Known rows, with every step that occurs:
litu -> mibek -> nimitos -> kinubeb -> deto -> zemo: [-63.1  29.5 -32.1  15.0  -4.5  31.5  21.5   2.6  19.8  30.4   4.5 -10.9
  38.0   9.4  27.9 -25.8  25.0 -56.2  -5.4 -54.3]
litu -> mibek -> nimitos -> zemo -> mibotum: [-32.4   3.9  20.4 -32.5  44.2  -1.5 -36.6   8.7 -27.1  26.4 -25.3  13.8
 -32.6  26.8   1.5  43.1 -24.8  40.8  17.2 -10.3]
litu -> mibek -> nimitos -> kinubeb: [-53.3  41.7 -13.6  -4.0 -11.9  21.2   3.8  26.2   2.6  25.4 -32.6   1.9
 -21.4  57.5   0.3  -5.2  -8.6  -5.4  -3.1  -6.1]
mibotum -> kinubeb: [ 39.4 -18.9   7.1 -31.8  -6.4  -5.4   2.0  32.5   9.2 -11.6 -19.4 -28.6
  -4.4   4.7 -14.2  27.8  -3.4  39.5  -6.2  33.6]
deto -> mibek -> nimitos -> kinubeb -> mibotum: [  6.5  23.9   1.6  46.5   1.8  29.0   8.7  -5.1   5.9 -40.4   3.4  20.9
   0.3  31.0   1.8 -41.3  28.9 -31.4  25.1   4.2]
kinubeb -> nimitos -> mibek: [ 48.2   3.0  -9.2  14.4 -57.4  23.7 -12.3  36.3 -25.1  -8.1  39.5  37.4
 -28.5  35.5 -45.5 -76.8 -24.7 -10.7 -14.3  11.3]
deto -> zemo -> mibotum -> kinubeb -> nimitos -> mibek -> litu: [ 22.4  -7.5  -2.7  21.2 -29.4 -27.4 -12.4  -6.0  -2.0  16.0 -22.2  -7.4
  50.8 -40.7  10.1 -26.0  33.6 -24.5   5.5 -24.8]
mibek -> nimitos -> kinubeb -> deto: [-18.7  28.4   5.2  37.3 -18.9   8.1   8.8  11.6  -3.7 -10.6  22.0  -9.8
  -3.9  44.5   1.0 -61.1 -22.2 -37.7 -15.2   1.5]
litu -> mibek -> nimitos -> zemo: [-51.0  20.6   3.0 -12.2  26.1  37.0 -24.0  34.5 -22.0  44.7  -2.8   9.9
 -49.2  36.3 -20.6  37.7 -15.5  33.9   5.2 -16.5]
deto -> zemo: [ -8.8  19.4 -26.0  -2.1  13.0  24.3  -4.0  34.5  39.5  53.0  39.5 -16.6
 -43.0 -32.8 -12.1  48.1  43.0   0.5  -1.7 -21.2]
mibotum -> kinubeb -> nimitos -> zemo -> deto -> mibek: [ 26.9 -63.0   6.1  -2.6  -0.3 -14.5  33.6 -45.1  -7.8 -60.7 -36.9  51.1
  36.4 -22.3  21.9  24.3 -21.3  12.3   3.3  52.6]
deto -> zemo -> mibotum -> kinubeb -> nimitos -> mibek: [ 56.6 -33.6   0.2   1.9 -35.0 -19.5 -12.1  18.7  -3.8 -30.0 -17.3  45.6
  58.3  -4.0  18.6 -49.3   5.7 -22.1   9.9  12.3]
nimitos -> zemo -> deto: [ 15.1 -38.7 -22.7 -32.9  26.2 -15.8  -7.9   7.9  -1.7 -11.5   0.1  34.0
 -57.5 -15.1  -5.2  56.5 -51.4  80.1   1.7  54.1]
deto -> mibek -> nimitos: [-43.2  45.0  43.8 -12.0  21.1  12.5  12.4 -10.4   1.9  41.0  20.1 -15.7
 -48.7  26.5   8.5  27.5  17.3 -18.7 -21.5 -23.2]
litu -> mibek: [-13.0  18.4 -23.3 -63.4  -3.7  41.7   2.1  16.5  -8.7  32.9   2.4 -26.5
 -37.5  19.6 -38.9  30.8  -5.8  38.8 -19.8 -24.2]
zemo -> mibotum -> kinubeb -> deto: [ 50.8 -38.9  19.8 -32.1   0.0 -31.6   4.9 -14.3 -12.8 -56.2  -8.2 -30.6
  47.7  -3.4  10.9 -22.1 -27.7  12.9  -8.3  17.9]
nimitos -> zemo -> mibotum: [ 20.1 -12.9  -4.2  -7.7  31.8 -13.9 -39.0  13.8   5.5 -12.6  13.9  25.5
 -46.3 -13.4 -28.9  35.3 -20.0  50.9  29.7  35.1]
zemo -> deto: [ 27.1 -22.2  -8.5 -59.0  13.9 -21.6   4.7   2.2  -4.9   2.7  -6.8  -2.8
 -55.9  -2.3   5.9  51.6 -50.0  69.3 -26.3  30.1]
deto -> zemo -> mibotum -> kinubeb: [ 30.7 -29.0   3.5 -35.6  25.8 -35.5  -8.0   9.7  28.6  -4.5 -39.8 -16.5
  35.4 -34.2  34.1  52.6  25.3  21.0  15.3  12.5]
zemo -> mibotum -> kinubeb -> deto -> mibek -> nimitos: [-13.6   0.8  68.2 -25.7  22.9 -29.0  25.1 -49.5 -17.6 -21.3 -15.1 -24.3
  45.2  20.1  52.3  -7.1  -0.8 -31.5 -15.6 -16.5]

Rows:
[  8.9  -3.9  -6.6 -15.3  25.4 -12.2  -5.3 -13.6  17.2   6.3  33.8 -16.9
  10.3 -38.3  16.3   8.7  13.9 -14.1   0.4 -25.2]
kinubeb -> deto -> zemo -> mibotum
[ 39.8  -9.5  14.8   8.6 -38.0 -32.2 -16.1  -6.2 -25.2  -9.5 -24.1 -11.6
  31.0  -9.2 -12.7 -42.5  -1.2  -2.3  -2.4  -2.1]
zemo -> mibotum -> kinubeb -> nimitos -> mibek -> litu
[-27.9  21.7  17.7  21.9  27.6  19.4 -36.1  44.6  -7.5  39.8  20.4  15.0
 -71.9  27.0 -22.5  32.8 -13.8  29.9   6.0  11.5]
mibek -> nimitos -> zemo
[ 44.9 -38.4   2.0  58.0 -25.1  24.4 -20.0  33.4 -14.3 -35.7 -16.6  28.0
   9.0  -2.5 -35.5  -5.4 -19.0   9.8  10.6  48.0]
mibotum -> kinubeb -> nimitos -> zemo
[-28.6  -9.7  31.9  15.0  20.7   4.7  14.6 -15.4  -6.7 -22.9  10.6   9.5
  28.7  11.6  15.5  -4.7   2.3 -17.4   7.1   6.5]
mibotum -> kinubeb -> deto -> mibek -> nimitos -> zemo
[-16.4  12.3 -51.6  35.0 -15.0  18.8  19.0  12.8  45.5  -1.1  44.2   0.3
  23.2 -24.0   1.0 -33.9  32.5 -49.8   9.8 -11.3]
nimitos -> kinubeb -> deto -> zemo
[-33.3  35.6   0.4   0.9  -3.4  10.7  38.6 -61.3   9.1  22.9  61.1 -66.8
   1.6 -37.6 -31.3  -5.6  36.2 -34.6 -20.7 -47.0]
kinubeb -> deto -> mibek -> litu
[ -7.4  33.3 -23.3 -22.5 -19.7  -1.2 -13.4  20.1   1.7  48.3  45.4 -25.1
 -44.4  -6.9 -44.1 -17.6  14.3  23.7  -3.4 -18.4]
nimitos -> mibek -> litu
[ 54.0   1.2 -41.2  38.8 -15.3  31.0  -9.8  28.2  11.7 -53.5  12.2  18.1
 -15.2  14.3 -35.5 -43.7   8.4   7.2  31.7  31.4]
nimitos -> kinubeb -> mibotum
[ 55.6 -32.8  23.3  32.3 -16.6  -9.6  -8.7   5.2  -2.1 -17.6 -46.5  -0.8
  46.0 -25.6  22.2  10.5  11.2 -25.3  -2.7   5.7]
deto -> zemo -> mibotum -> kinubeb -> nimitos
[ 68.3 -25.9   0.2   5.2 -60.6   4.1  -4.8  36.8 -23.8 -37.2  -1.4  32.1
  23.3  31.1 -22.4 -72.6 -21.8  -4.6  -8.1  29.2]
mibotum -> kinubeb -> nimitos -> mibek
[ 17.1  27.1  -7.6  30.7 -48.3  12.0 -15.3  12.3 -22.8  32.5  33.9 -15.6
 -26.4  -0.2 -51.4 -50.0   3.4 -10.1 -14.2 -22.1]
kinubeb -> nimitos -> mibek -> litu
[-48.7  44.2   7.6  29.8  -3.1   4.4  20.7  -3.7  30.3   4.7   0.5  15.5
 -19.7  36.4  10.4 -13.4  19.4 -38.5   7.0  14.5]
deto -> mibek -> nimitos -> kinubeb
[-17.7  -7.3  -2.8  28.9  -0.2  -4.4  21.6 -62.5  -5.0   7.0  -2.3  -0.5
  -8.5 -50.6  -7.4  33.6   5.8  -1.2  -7.0  -0.7]
kinubeb -> nimitos -> zemo -> deto -> mibek -> litu
[-25.5  16.2   4.2  24.5  21.7 -22.6  -4.3  -8.7  19.0   6.1   1.0   1.3
  25.5  -7.0  49.1 -19.3  14.2 -45.6   9.4 -21.9]
mibek -> nimitos -> kinubeb -> deto -> zemo -> mibotum
[ -7.0 -35.2  28.4 -34.7  20.4 -15.8  -5.0 -16.8 -40.7 -31.9 -41.1 -10.8
  64.1  22.4  28.7  -8.4 -36.8  15.4   0.9  -8.8]
litu -> mibek -> nimitos -> zemo -> mibotum -> kinubeb -> deto
[-35.2 -21.9  -0.1 -55.9  37.7  -4.9  -6.8   5.0 -33.6  23.7 -41.3  25.6
 -42.5  22.9  23.9  62.9 -55.6  70.8 -13.1   7.5]
litu -> mibek -> nimitos -> zemo -> deto
[-41.8  36.7 -21.3  33.2 -19.3   6.9  43.0 -58.7  28.0  -4.2  43.3 -43.2
  22.3 -31.6 -21.5 -36.8  40.4 -50.8  -0.8 -20.0]
nimitos -> kinubeb -> deto -> mibek -> litu
[ -1.0 -35.4   6.7  19.8  -5.8 -20.3  29.0 -63.0  -7.9 -17.4 -40.6  -4.0
  36.9 -53.1  12.6  35.9   6.4   5.1  -3.3  16.6]
mibotum -> kinubeb -> nimitos -> zemo -> deto -> mibek -> litu
[-46.9  16.1  -8.3  -7.3  19.9  -7.6   3.6 -20.5   8.3  13.2 -21.4  -2.6
  48.4   4.5  49.7 -14.8  11.4 -42.3   7.3 -45.6]
litu -> mibek -> nimitos -> kinubeb -> deto -> zemo -> mibotum
[  6.3   6.8  -5.4 -21.9  33.8 -12.5 -17.7   6.2  30.1  30.5  11.3  -6.3
 -25.4 -38.0  10.6  51.9  27.3  10.2  10.9 -11.9]
deto -> zemo -> mibotum
